Known rows, with every step that occurs
fizab rokog tuvo lunim nolap mumab: [-14, 238, 227, 41, -71, -109, -192, 705, 169, -81, -96, 35, -103, 64, -37, 142, -89, -99, 256, -42, -275]
resel mumab tuvo lunim nolap: [-63, -116, 328, 41, 210, -257, 34, 71, -82, 209, 298, -57, 182, 127, -99, -77, 206, 203, -52, 250, -36]
nolap rokog tuvo lunim: [-199, -168, -537, -443, 149, -132, 50, -314, -46, 40, 174, 101, 166, -80, 314, -122, -188, 204, -235, 39, 75]
mumab fizab rokog tuvo lunim resel: [-267, -81, -89, -21, -94, 68, 159, -428, 125, -121, -322, -129, -87, -10, 50, -77, -138, 50, -233, 37, 156]
visari tuvo lunim nolap mumab fizab: [249, 64, -209, 563, -531, -173, -346, 504, -339, 172, -210, -79, 39, -96, -96, 123, -49, -92, -13, 37, 61]
lunim nolap mumab: [143, 256, 436, 379, -42, -46, -217, 871, 139, -73, -6, 135, -116, 66, -43, 120, -27, -242, 286, -137, -236]
dabi rokog tuvo lunim resel: [-459, -72, 27, -120, 184, -75, 187, -318, 262, -71, -84, -86, -178, 102, 202, 10, -206, 144, -226, -64, -18]
lunim nolap mumab tuvo: [286, 347, 348, 481, -68, -272, -107, 425, -174, -46, 406, 445, 261, -237, -146, -88, 201, -147, 181, 257, -29]
resel mumab fizab: [577, -217, -20, 343, -445, 224, -227, 219, -338, 70, -293, -64, 38, 105, -295, 8, -28, -86, 153, 32, 3]
resel rokog: [333, 93, -305, -12, 163, 281, -185, -322, -239, -297, 619, -27, 156, -258, 76, 27, 76, -198, 543, -232, 409]
mumab fizab rokog tuvo: [109, 162, -383, -58, -217, 188, -9, 140, -115, -131, -139, 34, -58, -209, -72, -16, -168, -85, 43, 344, -54]
rokog tuvo lunim resel: [-383, -75, -27, -24, 88, -82, 216, -364, 223, -125, -131, -55, -88, 56, 141, -74, -151, 110, -293, 9, 116]
nolap rokog tuvo: [-96, 105, -347, -170, 27, -79, 202, 143, 52, 73, 157, 228, -25, -155, 272, -141, -180, 18, -278, -30, -103]
fizab rokog tuvo: [20, 203, -261, -236, -6, 195, 65, 75, 58, -226, 4, 136, -69, -160, -12, -15, -149, -82, 117, 321, -111]
resel mumab fizab lunim nolap: [92, -23, 432, 358, 176, 93, -104, 447, -27, 319, -339, -209, -192, 114, -306, 155, 329, -159, -88, 55, -223]
resel mumab: [450, -144, 342, -49, -83, 222, -70, 192, 54, -123, -54, 117, -23, 317, -275, 87, 39, -2, 351, -94, -218]
resel rokog tuvo lunim: [-142, -80, -633, -390, 174, -171, -76, -309, -154, -113, 419, -109, 178, -126, 186, 36, -163, 216, 14, 119, 186]
resel mumab fizab lunim nolap rokog: [116, -75, 266, 27, 102, 209, 72, 69, 30, 394, -266, 55, -93, 18, 43, -69, 265, -197, -166, -434, -119]
dabi rokog tuvo lunim resel mumab: [-71, -150, 402, -247, -47, -28, 109, 12, 297, -18, -251, -140, -240, 486, -149, 189, -107, 234, 89, -237, -388]
rokog tuvo lunim: [-182, -150, -502, -324, 178, -166, -29, -181, -80, -73, 212, 38, 150, -46, 171, -30, -204, 227, -150, 277, 78]
visari tuvo lunim: [-70, -115, -629, -158, -67, -211, -143, -614, -205, -44, 313, 155, 278, -132, 160, 96, 37, 186, -71, 202, 317]
tuvo lunim resel: [-221, -161, 110, 32, 150, 117, 145, -545, 187, -184, -131, 13, -23, 51, 123, -115, -57, -7, -134, -92, 266]
mumab tuvo lunim resel rokog: [41, 71, -191, -16, 109, 58, -5, -707, -148, -258, 501, -105, 166, -232, 71, -20, 119, -42, 284, -255, 506]
visari tuvo lunim nolap mumab: [-18, 216, 156, 245, -165, -284, -235, 610, 77, 1, 43, 91, -24, 49, 16, 210, 1, -52, 175, -89, -152]
rokog tuvo lunim nolap: [-346, -84, 42, -43, 283, -280, 89, 247, 17, 205, 217, -206, -8, 111, 97, -38, -22, 219, -236, 263, -91]
mumab tuvo lunim: [129, -159, -281, -111, 187, -104, -96, -564, -308, -94, 459, 308, 466, -224, 55, -188, 94, 107, 25, 349, 335]

Rows
[-133, 259, -388, 90, -48, -109, 57, 60, -59, -39, 65, -228, -168, -213, -15, 155, -56, -30, -118, -35, 31] : mumab fizab lunim resel rokog tuvo
[451, -137, 42, -118, -358, 615, -156, -402, -88, -214, -522, -56, -11, 15, -283, -8, 38, -216, 416, -5, 118] : tuvo lunim resel mumab fizab rokog
[-174, -167, 175, 7, 348, -85, -1, 53, -12, 155, 223, -141, 74, 107, 78, -81, 85, 102, -72, 156, 53] : tuvo lunim nolap
[-244, 125, -142, -99, 87, -197, 265, 327, 100, 235, 152, 78, -97, -67, 247, -135, -124, 78, -369, -7, -192] : lunim nolap rokog tuvo
[23, 121, 312, 495, -33, 259, -55, -5, 170, -66, -672, 24, -281, -71, -171, 116, 132, -371, -128, -208, 32] : nolap mumab fizab lunim resel
[3, 5, -192, -80, 134, 158, -26, -651, -64, -282, 385, -205, 72, -146, 119, 19, 38, -66, 301, -357, 482] : tuvo lunim resel rokog
[-29, 228, -486, -95, 45, -116, 15, 150, -120, -149, 489, -71, -1, -213, 86, 75, -147, 46, 88, 78, 42] : resel rokog tuvo
[518, -55, 138, 7, -387, 668, -127, -262, -69, -233, -527, -6, -56, 2, -328, -8, 54, -297, 460, 3, 89] : lunim resel mumab fizab rokog
[-336, -43, -6, -130, 49, 73, 209, -459, 253, -200, -220, -51, -111, 26, 92, -77, -128, 53, -172, 13, 121] : fizab rokog tuvo lunim resel
[-270, -63, -48, 67, 121, -303, 19, -54, -71, 221, 286, -121, 86, 43, 87, 51, 157, 189, -190, 199, 88] : visari tuvo lunim nolap
[418, 328, 138, 409, -126, -149, -179, 235, -229, -193, 404, 593, 328, -322, -128, -89, 145, -206, 267, 238, 70] : nolap mumab tuvo
[-50, -113, 62, -143, 209, -24, 166, -271, -47, 286, 272, 215, 217, -125, 309, -307, 155, -10, -196, -241, 145] : mumab tuvo lunim nolap rokog
[-315, -39, -51, -95, 278, -281, 51, 157, -35, 176, 365, -302, 10, 56, 107, 11, 3, 215, -119, 144, -20] : resel rokog tuvo lunim nolap
[636, -68, 25, -57, -362, 690, -221, -196, -179, -220, -413, 52, 24, -43, -328, -7, 59, -304, 538, 64, 79] : resel mumab fizab rokog
[47, 264, -181, 44, -285, 57, -37, 508, -37, -52, -216, -43, -144, -132, -108, 62, -167, -96, 55, 270, -212] : lunim nolap mumab fizab rokog tuvo
[-423, -63, 85, -154, 381, -271, 55, 277, 56, 260, 269, -234, -93, 161, 172, 30, -81, 253, -172, 187, -227] : dabi rokog tuvo lunim nolap
[246, -209, -37, 257, -495, 20, -66, 133, -185, 113, -456, -227, -64, 191, -245, 42, -108, 96, -140, 1, -48] : rokog tuvo lunim resel mumab fizab
[-24, 17, 243, 427, 73, 315, 24, -252, 125, -41, -596, -15, -240, -83, -152, 53, 177, -322, -211, -114, 127] : mumab fizab lunim resel
[-191, 250, -320, -15, 9, -137, 141, 34, 25, -162, 321, -152, -112, -153, 94, 65, -156, 51, -30, -27, 52] : lunim resel rokog tuvo
[-1, -179, 333, -242, -167, -17, 213, -111, 295, 1, -314, -57, -148, 409, -114, 64, -36, 185, -34, -321, -247] : nolap rokog tuvo lunim resel mumab
[1, -32, -501, -316, -123, 5, -172, -76, -115, -130, -95, -8, 106, -91, 42, 36, -224, 81, 68, 209, 22] : nolap mumab fizab rokog tuvo lunim
[9, -175, 357, -145, -148, -37, 150, -11, 264, -69, -284, -100, -154, 424, -220, 120, -44, 212, 3, -156, -257] : rokog tuvo lunim resel mumab
[123, -235, 448, -107, -103, 100, 87, -145, 230, -116, -282, -55, -107, 431, -216, 89, 16, 125, 129, -230, -156] : tuvo lunim resel mumab
[-89, -160, 54, -204, 237, 78, 145, -233, 46, 263, 136, 124, 101, -36, 353, -258, 81, -37, -185, -346, 126] : tuvo lunim nolap rokog
[-38, 244, 124, 118, -48, -258, -214, 722, 85, -29, 153, -68, -73, 41, 26, 202, -82, -37, 240, -164, -200] : resel rokog tuvo lunim nolap mumab
[57, -32, 133, 68, 180, 229, 65, -19, -3, 374, -181, 111, -53, -123, 169, -148, 239, -255, -220, -368, 13] : mumab fizab lunim nolap rokog
[-145, -93, -115, -167, 82, -72, 151, -305, -8, 323, 193, 134, 119, -75, 353, -161, 133, 33, -238, -306, 143] : visari tuvo lunim nolap rokog
[-67, 208, 219, 152, -38, -265, -178, 821, 136, -12, 0, 27, -92, 95, 10, 148, -121, -37, 132, -52, -280] : rokog tuvo lunim nolap mumab
[60, -135, 375, -270, -184, 115, 141, -137, 289, -150, -387, -97, -158, 411, -256, 122, -22, 133, 147, -159, -248] : fizab rokog tuvo lunim resel mumab
[264, 380, 372, 474, 28, -223, -143, 415, -144, -12, 259, 443, 205, -265, -225, 14, 318, -218, 148, 226, -78] : fizab lunim nolap mumab tuvo
[64, 136, -140, -62, -350, 157, 80, 153, 33, -108, -356, -77, -177, -22, -187, 45, -164, -23, 18, 195, -179] : lunim resel mumab fizab rokog tuvo
[30, -139, 196, -202, 121, -41, 172, -193, 1, 322, 181, 163, 172, 25, 195, -239, 179, 62, -138, -292, 20] : resel mumab tuvo lunim nolap rokog
[24, 16, 299, 413, 264, 117, -106, 363, -77, 292, -247, -151, -153, -22, -195, 96, 307, -226, -149, 134, -93] : mumab fizab lunim nolap
[-117, -86, 197, 95, 297, -236, 37, -33, -138, 182, 390, -10, 224, -20, 20, -144, 188, 138, -113, 320, 101] : mumab tuvo lunim nolap
[-399, -99, -37, -103, 73, -47, 268, -446, 255, -51, -162, -1, -84, 36, 236, -134, -141, 99, -358, -147, 122] : nolap rokog tuvo lunim resel
[26, -171, -439, -427, -116, 22, -91, -216, -119, -60, -113, -84, 101, 31, -52, 42, -160, 183, 27, 234, -28] : resel mumab fizab rokog tuvo lunim
